What can hang from each mark:
K537: K604
K819: K350
K382: K350 K537 K574
K604: K266 K537 K972
K574: K604 K819
K350: K604
K972: K382 K604
K266: K604 K819

Each row was made from one small tree. Brackets hold a mark, then the marks that hang from it, in the order of their numbers. Every link used is in the known rows. Write each row's tree.
Known rows:
(K604 K972): [ 16  48  -5  49 -37  -6  -6  58  -8  25  12  42  21 -60  10 -25 -30 -80
  23   5]
(K266 (K604 K972)): [ 60  46 -22   8 -52 -20   2  60 -23  -5   1  25  20 -51   4 -24 -50 -47
  15  22]
(K972 (K382 K350 K537) K604): [ 86 -24 -36  29  36  -4  10  77  30  62  12  10  17  17  19 -12 -19 -35
  31 -18]
(K574 (K604 K266 K537) K819): [-57  18  -2  43 -11 -35 -14  59  -4  17 -16  54   5 -11  16 -16 -78  -3
 -34   7]
(K350 (K604 K266)): [  9  33   7  46 -34 -15 -12  84 -35 -22   8  41   7 -17   3 -14 -83 -70
  36  24]
(K604 K266 K537 (K972 K382)): [ -7  17   1  47 -25   7 -21  47  20  26   8  51  41 -15   4 -26 -36  43
  -6 -31]
(K537 (K604 K266 (K972 (K382 K350)))): [-46  41 -18  10 -13  13  -8  58  -3 -10   5  28  42 -55  26 -14 -58 -37
  43   6]
(K972 (K604 K266)): [ 34   4 -12  41 -28  -3   8  70   1  -2  11  41  29  -7   7 -27 -57 -22
   0  23]
(K266 K604 K819): [ 27  38 -25  -1 -56 -44  -4  50  -3 -38 -15  11  -5 -23  20 -28 -52 -70
  14  32]
(K574 (K604 K266 K537) (K819 K350)): [-65  16  -2  40   7 -43 -19  58  10  42 -23  45  15 -23  26 -23 -86  -1
 -36  -6]
(K819 (K350 K604)): [ 32  34  -3  52  -1 -34 -17  79 -11  32   1  18  10 -41  23 -24 -77 -99
  49  18]
(K382 K350 (K574 K604)): [-33  27 -32 -14  45 -12 -13  70  -3  57  -9  28   0 -67  16  -8 -63 -77
  19 -17]
(K972 K382): [ 48  -1 -26  86  -1 -19  -4  68  -1   8   3   5  -7 -24  27 -15 -13 -49
  78  14]
(K604 (K266 K819) K537 (K972 K382)): [-31  23   3  29 -36   2 -25  34  38  14   0  48  36  -8  12 -31 -29  25
 -15 -35]
(K604 K266 K972): [-31  37   3  50 -44  -1  -6  51  -5   3   1  53  33 -61   6 -29 -42 -19
  -9 -18]
(K604 (K266 K819) (K972 (K382 K350 K537 K574))): [-57  23 -16   9  -2  17 -13  45  40  23 -12  32  26 -41  14 -24 -17 -17
 -10 -70]
(K350 (K604 (K266 K819) K537 K972)): [ -8  50  18   8 -48   0 -26  67  -5  -1  14  59  27  -3  -3 -21 -79 -56
   2   4]
(K350 (K604 K537)): [ 54  41   6  39 -24 -19 -22  86 -29   6  22  43   3  10  -2 -13 -84 -86
  43  38]
(K350 (K604 (K266 K819) K537 (K972 (K382 K574)))): [ -5  41   8   5 -32  19 -28  70   6   2  12  48  24  -1  -3 -16 -64 -43
  22  -6]
(K537 (K604 (K266 K819) K972)): [-70  61  -9   1 -41  10  -8  50  -4 -38   3  37  38 -49  20 -23 -71 -60
  21  25]

Write each row's tree:
[-35  48 -15  37  11  12 -30  82  16  14  -3  40  10 -36   9 -25 -54 -76
   9 -16] -> (K382 (K574 (K819 (K350 (K604 K266 K537 K972)))))
[-27  59 -38  29  35  25  -9  88   3 -19   0  23  -7  -1  -2 -12 -60 -96
  14   6] -> (K382 (K537 K604) (K574 K819))
[-20  49 -21  38  33  18 -16  86  16  19  -7  32  -1 -13  -6 -21 -54 -78
 -12 -37] -> (K382 K537 (K574 (K819 (K350 (K604 K266 K972)))))
[ 13  28   5  46  -1 -32 -25  74  -4  30   0  30  21 -21  17 -26 -90 -49
  21   4] -> (K819 (K350 (K604 K266 K537)))
[ 10  39   9  33 -10 -21 -25  69   1  44   4  38  33 -34  14 -28 -83 -51
  15  -6] -> (K819 (K350 (K604 K266 K537 K972)))
[ 34  38 -27 -14 -50 -18   0  45  13 -12 -12   9  11 -23  15 -25 -28 -53
  10   1] -> (K266 (K604 (K972 (K382 K537))) K819)
[-40  20  -6  37 -19   1  -9  39  37  22 -14  26  31 -37  20 -31 -25  -9
  -8 -51] -> (K604 (K266 (K819 K350)) (K972 (K382 K537)))
[ 97 -18 -25  45  -2   4  -1  72  24  35  23  22  23  31  14 -19 -27  -8
  45  26] -> (K972 K382 (K604 K537))
[ -1  35  -4  25 -19 -26 -25  54  26  24  -4  20  10 -21  31 -29 -49 -94
  34   1] -> (K266 (K819 (K350 (K604 K537 (K972 K382)))))
[ 20  35 -28 -24 -47 -25  -7  43  19  -2 -14  12  14 -42  26 -25 -25 -59
  17  -5] -> (K266 (K604 (K972 (K382 K350))) K819)
[ 20   6 -35  42  18   8  -3  71  -2  19  -2   4  -7 -36  15  -8 -28 -41
  72  14] -> (K972 (K382 (K574 K604)))
[ 30  35 -23 -30 -42 -27 -17  40  27  12  -8  21  20 -16  20 -27 -35 -33
   1  -6] -> (K266 (K604 K537 (K972 (K382 K350))) K819)
[ 18  29 -27  27  17  15  -8  64  19  55   7  25  17 -47  10 -15  -9 -63
  32 -40] -> (K604 (K972 (K382 K350 K537 K574)))
[-66  46 -15  18 -21 -11 -11  56  -3 -43  -7  22  25 -38  30 -24 -84 -56
  31  32] -> (K537 (K604 (K266 (K819 K350))))
[  4   9 -26  59  23   7 -23  81  19  13  -2  13  -1 -14  22 -16 -29 -37
  57 -13] -> (K972 (K382 (K574 (K819 (K350 (K604 K266 K537))))))
[ -5  34  -5   3  16 -22 -12  69   7  46   1  40  11 -11   6 -12 -64 -82
 -18 -52] -> (K382 (K350 (K604 (K266 K819) K972)) K537)
[-23  50 -15  21  -3   0  -1  58   4  -2  -3  26  22 -14   5 -23 -72 -55
  -6  -3] -> (K382 (K537 (K604 (K266 (K819 K350)) K972)))
[ 28 -28 -21  12  11  -7 -10  58  50  43   5  28  33  23  29 -22 -30  18
   8 -26] -> (K972 (K382 K350) (K604 (K266 K819) K537))
[ 46  54  11  22 -36  -1 -24  79 -21  23  27  54  21  -7  -6 -15 -74 -88
  31  24] -> (K350 (K604 K537 K972))
